Known rows, with every step that occurs:
zugadil > tetutef > vadod > bonu: [ 11.8  20.1   7.0  -2.7 -19.3  41.7 -24.8 -27.0  32.5  -4.2  -3.7  22.2
  41.8  29.9  -6.9 -38.8   2.0 -46.2 -12.7 -19.4 -10.7  24.6   4.4 -42.1
 -12.9  40.7]
beva > kebuf > voti: [ -2.5 -17.2   4.1  -2.2  10.7   7.5  -1.0 -22.2  -8.3  -2.4  -1.1  19.4
   8.3  20.3   6.1   7.8  10.5   3.6  -1.3  -9.9  26.3  31.7  -8.6  -2.7
  -3.0  14.9]
fize > soluvur > gesav > lozig: [  2.3  18.2  -9.0  11.1  22.2 -19.8 -12.0 -14.4   1.6  28.7   1.3  32.9
  21.1 -16.3  -9.7  -9.6  17.2  12.5  -1.5  38.2  -7.9  12.3 -20.1  -2.6
   3.7 -37.2]
beva > kebuf > voti > zugadil > tetutef: [  7.4 -27.7   8.4 -14.7  17.5   4.7  10.0 -40.6   2.6 -11.9 -26.5  22.6
  31.2  53.2   7.1   2.3  14.7 -30.8  -3.0 -15.4  13.6  42.5 -13.6 -34.2
   5.9  24.4]
fize > soluvur > gesav: [-10.1  26.9  -1.2   5.1  17.8 -17.9  -6.7 -11.7  -1.8  17.7   3.4  30.4
   3.1  -9.0 -28.9  21.2  17.8  15.1   5.7  31.3 -23.3   5.7 -24.2  -1.9
   1.3 -25.8]
kofa > beva > kebuf: [-30.2   9.7  -5.3 -11.3   2.9 -24.0   8.7 -13.2 -16.2 -21.3 -14.0  12.3
  16.9 -10.6  13.4   5.0   5.2  27.8  15.3  -0.9  22.9  30.6  -2.6 -38.9
 -13.4  15.7]
soluvur > gesav > lozig > kebuf > voti: [-12.8   3.7  -6.7 -17.2   5.8 -11.8  -3.7 -14.7  -5.9  36.3   2.4  36.4
   0.6   1.3  -3.9  -6.0  -6.8 -19.2 -10.0  12.6  23.5  20.5  -2.4 -11.1
 -36.3 -31.0]
mevom > lozig > kebuf > voti > zugadil > tetutef > vadod > bonu: [  1.7 -15.9  17.4 -39.4   0.0  44.3  -8.4   9.3  32.8  37.5 -40.2  30.5
  23.7  45.2 -14.0  -8.6   4.8 -66.7 -28.1  15.7   7.2  31.2  -3.6 -46.1
  -8.4  23.4]
tetutef > zugadil > voti > kebuf: [  7.3  10.9 -19.7 -16.2  -1.5  11.7  14.8 -30.0   9.6  28.5 -37.3  19.8
  45.3   6.2  -0.6 -20.4  11.5 -40.3  14.1  -6.0 -11.9   6.2  -5.8 -41.0
  -7.5  27.4]
lozig > kebuf > voti > zugadil: [ -9.4 -34.6  -0.6 -29.3   2.1  -3.5  22.0   1.5   3.5  37.8 -16.2  12.3
  -5.7  23.1 -12.7  21.1   6.4 -35.9   9.3   5.8  26.4  11.1  10.0 -34.4
  -8.4  -5.5]
voti > zugadil > tetutef > vadod: [  5.4   0.6  15.2 -19.2   1.3   2.1  16.1 -20.4  26.8   9.1 -33.7  -1.7
  55.5  33.8 -14.2 -23.8   2.5 -54.5   4.2 -17.5 -15.1  17.6   2.4 -51.6
   8.1  25.5]
soluvur > gesav > lozig > kebuf: [-15.6  22.3 -18.2 -25.2   1.0 -18.1   6.2 -21.8 -11.4  30.7  -4.5  23.6
   0.5 -11.4  -1.7 -18.9   2.1 -11.7  -9.7  11.8   9.6  21.0   0.2 -20.0
 -37.0 -40.1]
kofa > beva > kebuf > voti > zugadil > tetutef > vadod > bonu: [-17.2  -7.3  24.9 -12.2  -1.6   7.6  -8.8 -27.9  19.3  -7.8 -27.6  28.3
  64.1  28.5  -2.8 -10.5   3.8 -36.4   5.4 -12.6  31.6  53.8  -7.2 -77.3
 -17.5  66.0]
kofa > beva > kebuf > lozig: [-39.0  -7.3 -12.8  -7.0   5.3 -15.9  -3.0 -10.4  -7.4  -1.5 -30.1  11.4
  17.1 -10.5  25.6  14.5  16.6  14.7  21.4  12.6  42.7  42.7  -1.8 -38.1
 -10.5  27.1]
soluvur > gesav: [-18.5  30.1  10.4  -8.4   3.2 -15.9  -3.6 -13.6 -11.1   1.3  -0.1  12.2
  -2.9  -5.7 -21.8  13.3  -4.9  -3.5  -8.5   1.8 -15.1   9.3 -20.3   4.3
 -25.1  -8.1]
fize > soluvur: [  6.8   0.7 -11.2  12.4  13.7  -2.9  -3.8   0.6   6.9  16.0   2.6  19.8
   5.8  -3.6  -9.0   9.6  23.1  17.1  12.7  29.2 -10.2  -1.5  -5.7  -5.9
  24.1 -18.1]
lozig > gesav > soluvur: [  0.7  14.5 -20.6  -6.5   1.5  -1.7   7.0 -22.0 -15.9  10.5  19.1  13.6
  -8.4   6.3  17.6 -13.1   6.1 -30.9  11.7  -4.4  15.3  -3.6   9.9  -4.1
  11.9 -31.1]
tetutef > zugadil > voti > kebuf > lozig > gesav: [-11.0   6.5 -40.1 -23.8  -6.0  20.3   6.6 -28.5   7.5  42.0 -44.3  18.4
  30.9  11.3   7.9 -12.5  13.8 -71.9  32.7   4.1  14.1  15.7 -11.2 -42.6
   4.7  24.4]
beva > kebuf > lozig > mevom: [-21.7   3.8 -27.5 -14.1  13.1  12.7  -1.7 -28.5 -17.4  26.1 -12.3  -6.2
  -2.2   2.4  10.5   9.1  43.0  -8.3   6.5  -2.6  40.6  28.8  -3.6 -31.9
  -7.1  -9.1]
zugadil > voti > kebuf: [ 21.3   1.3 -38.7  -4.6  10.0  20.6  17.1 -39.6   2.7  14.6 -22.5  22.2
  -0.6   4.1  20.5  -9.4  11.2 -18.9  -1.0  -3.8  -1.0  -2.9  -9.9 -38.7
  -8.0  20.8]
mevom > lozig > kebuf > beva: [-27.9 -12.7   8.6 -22.1  -0.5   8.8   7.0  36.7  -5.9  25.7 -33.3  18.2
 -19.6   7.1  -4.4  14.9  -1.7  12.8  -4.2  25.7   6.0  11.9   4.2 -14.9
  -9.8  -6.0]
tetutef > vadod: [ -8.7  16.0  13.0  -3.5  -9.0   7.9   2.6   2.1  16.7  25.5  -3.1  -6.6
  32.8  -8.4 -18.9 -20.2  -1.7 -15.9   7.6 -13.9   0.9   6.5  11.6 -18.4
  -4.4  17.2]
voti > kebuf > lozig > gesav: [-12.2   8.2 -33.1  -9.5   8.2  11.7  20.8 -21.9  -1.4  46.8 -29.7 -14.3
 -38.2  -9.7  21.7   7.2  24.2 -45.2  21.9   9.5  25.8  19.8  -3.8 -24.5
   6.1   8.2]
kebuf > lozig: [-11.3 -20.8  -9.2   4.7   3.0  10.0 -13.6   3.9  11.7  24.9 -20.0   0.1
  -0.7   1.0  13.8  12.9  13.4 -16.0   7.1  16.6  24.1  14.9   0.9   1.4
   3.9  13.3]
voti > kebuf: [  9.9  15.3 -10.0  -2.0  13.3   1.1  31.1 -25.4  -0.2  30.1 -20.3 -12.2
 -22.6 -15.8  11.2  -3.0  20.2  -7.7   1.3  -3.1  -5.9   8.8   2.1 -22.4
  -7.0   9.8]
vadod > tetutef > zugadil > voti: [  6.0   0.7  -5.9 -25.5 -21.5  25.7  -4.5 -17.5  19.0  -4.3  -7.5  42.1
  60.0  46.6  11.2 -23.9  15.4 -46.4   0.4   2.2 -16.5  -3.4 -10.9 -34.2
   7.9  19.6]

Rows:
[ -0.5  -0.4 -12.7 -15.1 -12.4  10.6 -10.4  -9.7  10.2   4.8 -20.8  29.7
  64.1  19.2  -9.8 -18.0  -5.4 -33.9  13.1  -3.1  -7.2  -0.7  -7.2 -22.6
  -2.2  19.5]
tetutef > zugadil > voti
[-10.0 -20.8 -11.1 -20.5  -5.7   8.9   6.6   3.5   1.1  27.9   5.2  26.6
 -19.6  18.1  -3.6  19.0  -1.1 -16.3   7.7   3.8  27.0   8.1  16.6 -18.7
 -17.4 -12.8]
lozig > kebuf > voti
[ -5.3  14.5 -27.6  -5.0  21.6  14.9  18.3 -21.8  -2.5  64.1 -24.4 -22.6
 -33.1 -18.5  14.7  15.0  40.9 -29.2   9.3   5.6  25.6   6.9   4.4 -39.2
 -10.2  -4.0]
voti > kebuf > lozig > mevom
[ 15.5 -36.7  20.7  -3.0  14.4   5.2  -1.6 -10.8  20.2  -3.3 -19.7  20.2
  26.5  53.0  -1.1  12.4  -8.9 -48.5  -2.3  -6.4   5.2  11.1  -9.0 -20.2
   9.9  22.4]
kebuf > voti > zugadil > tetutef
[  5.6  18.9   1.3  -8.9  -8.2  18.6  -5.3 -20.3  25.1  -3.6 -10.3  18.4
  42.0  30.5  -3.2 -29.9  -6.5 -34.0   1.9 -24.8 -16.6  14.7  11.0 -35.5
  -3.5  18.8]
zugadil > tetutef > vadod
[  0.8   6.9 -43.0 -17.5   2.4  18.6  10.8 -44.9   6.3  55.6 -37.8  31.7
  40.6  11.1  24.5 -22.0  27.5 -73.8  27.1   3.2  16.3  14.1   4.8 -43.0
   3.6  12.9]
tetutef > zugadil > voti > kebuf > lozig > gesav > soluvur
[ -4.3 -17.1  13.3 -44.2   9.2  24.2   8.4  16.0  27.0  37.8 -46.4  26.5
  23.3  45.0 -10.8  -0.1  -4.0 -54.2 -14.7  11.3   1.6  21.4   3.3 -40.8
  -0.8   4.0]
mevom > lozig > kebuf > voti > zugadil > tetutef > vadod
[ -7.0  -0.3  -1.7  -2.3  -5.5   8.2  14.1 -20.2   6.7  29.0 -43.4  24.3
  47.9   6.7  -8.1 -12.6   5.6 -26.2  26.2  -6.9  -6.5  10.3  -4.0 -45.8
 -12.7  46.5]
tetutef > zugadil > voti > kebuf > beva
[  2.2 -15.8  17.3 -17.8  10.4  10.1  11.9 -39.1  14.4   6.4 -29.7  17.4
  55.5  46.6  -6.9 -13.0  13.5 -42.2   0.9 -25.8  13.9  46.5  -5.3 -46.3
   3.0  37.5]
beva > kebuf > voti > zugadil > tetutef > vadod
[ -9.2  38.2  -7.2  -8.1  16.0 -14.3  -9.0 -18.6 -18.6  25.8  13.3   3.9
   6.6 -17.1 -10.8 -15.4   1.6 -12.3 -14.8   2.0  11.9   0.0 -13.7 -13.6
 -29.5 -46.7]
soluvur > gesav > lozig > mevom
[-29.5   9.3   0.1 -10.9  -3.5 -22.1   5.2 -12.2 -13.7  32.3 -10.3  27.7
   2.5  -9.2  -9.7 -11.2  -3.7   2.7   2.4  10.8  16.3  25.6   1.9 -25.3
 -41.3 -21.0]
soluvur > gesav > lozig > kebuf > beva
[  1.2 -28.4   3.5 -41.6  16.3  18.6   7.2  15.4  14.0  20.0 -43.7  32.4
  -0.5  51.7   3.6  14.5  -2.5 -42.8 -20.1  21.8   1.3  16.8  -5.0 -27.3
   2.7  -8.8]
mevom > lozig > kebuf > voti > zugadil > tetutef
[  0.0   7.8 -34.4  -2.7  17.9   9.2  24.9 -38.4  -2.9  60.5 -23.9  -0.7
 -29.5  -9.6  38.6  -2.4  38.6 -45.9  18.0   8.2  27.8  19.2  10.5 -24.4
   5.9  -3.1]
voti > kebuf > lozig > gesav > soluvur
[  4.4  -3.2 -19.7 -23.7  -9.5  33.6   7.9 -32.8  25.9  35.4 -36.4  32.9
  43.9  36.8  29.9 -17.2  40.9 -63.1   6.2  11.2  -2.9  13.4  -9.3 -50.3
   6.1  36.2]
vadod > tetutef > zugadil > voti > kebuf > lozig
[-12.1  10.8  -4.9 -24.5   6.5  13.7  -5.6  29.0 -10.0  -0.9 -13.6   0.3
 -21.5   8.8   2.0   2.5 -13.4 -22.1  -8.9  21.5   1.9  -2.2 -22.1  14.1
  22.0 -21.2]
mevom > lozig > gesav
[-16.5 -13.9 -17.8  -7.3   7.3   8.2   0.4 -28.0  -5.4  12.9 -27.0   3.8
   7.7   5.9  21.1   2.5  34.4  -1.8   5.1   4.7  31.4  45.0  -4.8 -14.0
   0.4  16.3]
beva > kebuf > lozig
[  4.6 -40.0  28.1   0.9  15.2  -4.6   4.8   7.8  12.4  18.2 -14.1   0.1
  16.1  22.5 -12.6  21.3  -4.4 -32.2   1.8   3.1  18.6   3.3 -10.1  -5.2
   9.2  20.6]
kebuf > voti > zugadil
[-16.8  -2.0 -19.7  -3.8   9.4  14.1 -14.1   3.0  -1.4  38.8  -3.8 -12.4
 -12.2  -2.7   3.8  19.1  22.8 -23.2   8.6   8.0  35.1  -1.9   2.7 -19.0
  -3.7 -15.0]
kebuf > lozig > mevom
[ -5.9   6.8 -32.2 -35.4 -16.1  35.6   9.8 -33.1  15.2  31.0 -28.4  31.3
  29.8  40.4  27.5 -18.3  33.5 -84.1  19.1  10.6   6.9  12.9 -15.8 -52.8
  15.5  24.1]
vadod > tetutef > zugadil > voti > kebuf > lozig > gesav
[ -7.7 -32.2  11.8 -37.4  16.1   9.6  12.9  31.0   6.7  38.9 -38.5  14.8
  -9.4  24.2  -7.6  23.2   1.1 -28.9 -15.9  29.9  13.3  10.5  -5.9 -13.9
   3.1 -10.7]
mevom > lozig > kebuf > voti > zugadil
[ 13.6  12.5 -12.1 -27.2 -11.7  26.7  17.5 -35.4  17.5  17.6 -22.0  32.6
  43.5  34.7  18.3 -27.3  31.6 -51.4   1.0  -0.4 -20.3   3.0  -9.9 -50.7
   3.7  27.5]
vadod > tetutef > zugadil > voti > kebuf
[-22.1  -8.0  19.5 -18.0   8.3 -13.4   8.7 -22.1  12.8  -7.8 -33.6  24.4
  63.4  28.6   0.1  -1.2  -4.0 -24.5  18.5 -17.2  25.6  44.4  -1.2 -69.9
  -8.9  47.5]
kofa > beva > kebuf > voti > zugadil > tetutef > vadod
[  5.3 -11.5 -18.0  11.3   5.3  16.5  15.2 -29.6   0.1  17.0 -29.1  25.9
   1.4   5.2  12.3  -0.2   4.2  -3.5  12.2  -6.0   6.3   1.1  -8.2 -44.3
 -12.6  41.6]
zugadil > voti > kebuf > beva
[ -0.9  -3.0 -27.5 -12.7   0.6  19.8   5.0 -27.6  18.1  46.1 -52.3  21.1
  45.1   6.7  10.9 -11.4  21.1 -50.8  19.5   6.5   5.2  16.9  -5.1 -39.7
  -4.7  37.1]
tetutef > zugadil > voti > kebuf > lozig
[  1.0  -6.3 -59.0 -11.5   5.8  30.0   7.2 -37.5   1.4  29.9 -30.4  20.7
 -15.7   9.5  29.8   0.3  13.9 -52.7  17.7   6.1  27.6   6.8 -16.0 -40.7
   4.3  19.0]
zugadil > voti > kebuf > lozig > gesav
[ -4.9  12.6 -35.9 -19.7   5.7  23.4   4.6 -28.4   7.2  57.4 -38.9  10.5
  35.8   3.4   0.8  -5.4  28.8 -57.5  19.5   0.3  14.4   3.6  -3.3 -56.0
 -11.5  14.4]
tetutef > zugadil > voti > kebuf > lozig > mevom
[  5.9   7.4 -34.5 -28.2  -7.8  33.0  13.2 -50.5  14.2  44.9 -22.8  45.0
  38.7  40.7  43.9 -27.6  47.5 -85.8  14.6   8.9   8.7  11.6   0.1 -52.7
  14.0  12.3]
vadod > tetutef > zugadil > voti > kebuf > lozig > gesav > soluvur
